Each row was made from one path, in order. Every step used is in the known rows, and no mark comes twice. Write each row's path.
Known rows
zazoz-zifuz-neken-fugas: [ 19.7 -46.4  50.3   2.9 -15.6  19.3  28.6   9.9  23.7 -12.6  17.6 -32.8
  22.9 -40.8   9.4  26.9  25.5 -10.0 -14.9]
lizupi-nusul-kepeta-zazoz-zifuz: [  7.6 -38.2 -37.9   6.3  30.7  56.1  26.5  57.7  17.8   9.0  33.9  -6.1
 -37.5 -18.0 -22.7  27.0  37.0   0.8 -19.2]
nusul-kepeta-zazoz-zifuz-neken: [ 28.0 -67.4  19.3  11.7  17.4  45.3  18.2  55.7  14.2   8.8  12.7   0.3
 -18.9 -20.9 -16.0  22.0  13.2 -10.0 -23.1]
zifuz-nusul-kepeta-neken-fugas: [ -7.2 -13.0  40.5 -18.3  -9.3  41.2  20.6  19.7  26.6 -11.7  35.8 -34.0
  10.0 -21.2 -26.3  38.9  -4.4  10.2 -20.6]
nusul-kepeta-zazoz-zifuz: [  4.0 -44.1 -19.7   8.1  10.6  54.5  19.1  44.8  -0.5   9.0  15.7  10.6
 -27.8  -9.1 -31.6  30.9  -2.1  -4.5 -26.7]
neken-fugas-nusul: [  3.2  13.2  16.2 -28.7  -1.8 -14.0  19.8 -10.6  15.3 -29.2  29.3  -5.9
  23.5   3.2  13.0  23.4  32.3  14.7  13.5]
nusul-kepeta-zazoz-zifuz-neken-fugas: [ 22.5 -60.3  45.2   5.4 -13.4  45.6  37.8  46.3  21.6 -17.7  25.2 -21.7
 -11.7 -36.7 -15.5  44.8  10.9   1.2 -17.9]
neken-lizupi: [-11.6 -10.7  12.0 -38.1 -11.0  12.2   9.2  -2.8  11.4  -6.7  11.1 -28.9
  -8.1  12.7  21.1   0.5   2.9  21.5   0.9]
zazoz-zifuz: [ -2.2 -29.6 -14.4   2.9   8.7  24.2   7.0  11.0   7.3   9.2   4.0   1.1
   5.3 -16.7  -7.8   6.1  14.1 -20.0 -26.1]
kepeta-neken-fugas-nusul: [ 10.5   7.9  35.1 -20.2   6.7   4.0  31.6 -27.5  27.8 -16.1  35.6   7.1
  -0.2  -6.2   8.4  30.8  22.5  13.5  -5.4]
neken-fugas: [ -3.5   4.9  26.5  -4.6 -28.4   2.4  23.1  -9.2   5.8 -22.6  12.3 -18.4
  10.8 -12.4  -3.0  20.6  -4.3  13.4   4.2]
gupez-fugas-nusul-kepeta-zazoz: [  1.5  -2.6   7.2 -15.2   7.8  24.2  36.9  27.7  19.4 -15.1  18.0  14.9
  -1.2  39.8 -22.1  39.1   9.6   8.9  16.6]
nusul-kepeta-zazoz: [  4.1 -16.2  -2.3   3.4  -2.2  32.1  11.9  35.4  -6.4  -2.6   7.7  12.8
 -33.1   7.6 -27.0  19.1 -12.8  10.9  -1.1]
gupez-lizupi-nusul-kepeta-zazoz-zifuz: [ -2.3 -38.3 -20.8 -14.1  32.6  66.1  66.6  72.6  39.8  26.9  49.4 -23.0
 -18.9   6.0   4.6  43.0  33.8   2.0 -13.5]
gupez-fugas-nusul-kepeta-zazoz-zifuz: [ -2.9 -30.6  -5.4 -13.2  14.8  52.8  46.2  39.5  26.2  -4.2  21.3  12.9
  -2.5  22.9 -24.1  50.2  20.3  -4.5  -7.6]
nusul-kepeta-neken: [ -0.8 -29.5  16.5  16.4  17.5  25.5  12.9  16.0  11.1   5.5   1.2   4.1
 -14.0 -14.4 -22.8  16.1 -20.6  -3.3 -16.3]
lizupi-nusul-kepeta-zazoz: [ 12.7  -9.4 -19.3   5.7  25.3  29.7  20.7  46.7  15.3  -3.1  32.7  -7.6
 -46.2  -2.3 -12.2  18.4  25.8  16.4   2.9]
lizupi-nusul-kepeta: [ -0.5 -16.4 -21.7   2.3  32.9  11.0   5.7  39.4  18.3  -6.1  17.5 -27.5
   1.1 -18.2  -9.0  10.8  28.7   1.4  10.0]
nusul-kepeta: [ -2.8 -21.0  -5.6   4.2   9.4  10.1  -6.1  30.0   1.2  -8.8  -7.0  -9.4
   7.9 -10.9 -17.2  10.4  -8.6  -8.8  -1.8]

Which path is each row?
[ 26.4 -50.1  16.5 -27.0  17.3  53.0  44.3  37.8  36.7  15.3  56.2 -37.9
 -40.9 -13.0  40.9   7.8  63.7  17.6 -18.4]
kepeta-zazoz-zifuz-neken-lizupi-nusul
[ -4.0 -46.2  -1.0  -8.3  25.4  59.8  14.5  37.8  23.2  24.2  22.7 -12.3
   9.0 -27.3 -31.7  23.2  10.7 -17.9 -48.2]
zazoz-zifuz-nusul-kepeta-neken
[  0.0 -25.7  13.9 -49.2  30.5  26.9  26.9  10.1  37.5 -12.8  29.6  -5.0
  -2.2  12.3  12.6  20.8  18.0  14.8  -6.7]
fugas-nusul-kepeta-neken-lizupi
[-16.0 -56.3   8.0 -45.6  15.0  75.5  22.9  35.1  38.3  17.3  31.6 -38.7
   4.1 -17.2  -5.6  22.2  13.5  -3.2 -47.3]
zazoz-zifuz-nusul-kepeta-neken-lizupi
[ 35.9 -29.6  38.6 -24.6   7.8  28.4  40.1  15.0  29.2 -13.1  49.5   5.6
   0.5 -12.4  17.4  37.5  58.1   8.8 -10.3]
kepeta-zazoz-zifuz-neken-fugas-nusul
[ -0.9 -23.5  43.7   6.9  -8.3  24.6  31.4   7.2  21.3 -23.7  12.1 -16.2
  -3.0 -29.8 -25.9  38.8 -27.6   8.0 -11.0]
nusul-kepeta-neken-fugas
[ 19.7 -51.5  23.5   8.1  11.7  18.3   9.8  21.5  15.8   9.7   1.7  -9.6
  14.1 -29.6   8.1   1.8  28.7 -24.0 -22.6]
zazoz-zifuz-neken
[  1.7 -16.8 -19.5 -21.1   2.1  55.9  12.1  31.5   7.4  25.3  39.3   2.8
 -20.0   6.7 -12.7  16.0  32.6   1.7 -39.7]
kepeta-zazoz-zifuz-nusul
[ 33.6 -59.6   3.3   8.9  39.6  50.3  28.7  68.4  29.8  11.8  39.4 -18.1
 -26.7 -33.2  -3.6  19.2  55.2  -8.1 -20.0]
lizupi-nusul-kepeta-zazoz-zifuz-neken
[ -9.6 -15.3  -6.1 -23.8   6.7  19.9  -7.6  39.5   7.0  -1.7  11.7 -23.8
  23.4  -3.1 -26.6   8.7  11.4  -4.3  -4.4]
zifuz-nusul-kepeta
[ 30.0 -55.9  28.4   3.0  10.7  47.1  46.8  59.2  37.9 -16.1  48.6 -41.7
 -20.2 -44.3  -9.3  38.2  47.4   7.0 -14.5]
lizupi-nusul-kepeta-zazoz-zifuz-neken-fugas
[-10.1 -21.3  -6.6 -34.0  14.0  27.0  21.0  37.9  28.3 -14.9  26.6 -51.4
  -7.1  -6.4  11.1   4.3  31.6  20.0  10.0]
neken-lizupi-nusul-kepeta
[  4.0  -9.6  -7.1 -23.6  -0.3  37.5   1.2  46.9   0.2   6.2  29.8  -6.9
 -19.8  18.0 -27.3  18.1   7.6  10.5  -8.1]
zifuz-nusul-kepeta-zazoz
[ 12.0 -16.5  -0.6 -10.1  42.1  14.8  10.3  12.0  20.8  -0.6  21.2  20.8
   3.1  -1.2  -6.1  17.0  16.3  -3.0  -7.0]
fugas-nusul-kepeta-neken
[ 25.7 -42.7  28.1 -28.9  17.3  34.0  36.2  54.0  35.8  -5.0  43.5 -44.6
 -34.4  -3.3  23.6  11.4  44.3  29.5   6.5]
zifuz-neken-lizupi-nusul-kepeta-zazoz
[ 13.9  -3.0 -18.5 -21.9  25.0  18.1   9.9  29.2   4.8  -9.0  28.0  28.2
 -17.0  21.2  -8.4  23.3  23.8   9.4   5.5]
fugas-nusul-kepeta-zazoz
[ -5.2  -2.8  -7.0 -35.5  11.5  17.4  24.1  10.8  30.7  -4.5  32.3 -45.8
 -12.0   1.8  30.6  -2.6  40.2  27.4   7.5]
neken-lizupi-nusul
[ -1.4  -3.3  13.0 -26.8   4.3  -4.0  14.2  14.2  17.0 -40.2  21.0 -11.1
  31.6  -4.7  -7.5  35.1  21.9  10.7  12.9]
neken-fugas-nusul-kepeta
[  2.3 -12.9  16.5 -25.9  23.6  32.7  35.7  -4.9  40.2   9.5  37.8 -30.8
 -34.4  -5.9  29.0   9.3  30.7  25.4 -12.8]
kepeta-neken-lizupi-nusul
[ 25.2 -41.8  49.9   4.3 -20.3  38.1  40.1  19.1  18.6  -5.2  30.5 -16.6
 -15.0 -25.9   3.0  30.8  19.4   7.1 -21.7]
kepeta-zazoz-zifuz-neken-fugas
[ 18.6 -75.4  30.0 -26.8  -0.6  60.8  32.7  50.6  25.0   0.3  25.1 -25.7
 -20.7  -8.7   6.4  21.3  18.2   5.3 -26.3]
nusul-kepeta-zazoz-zifuz-neken-lizupi
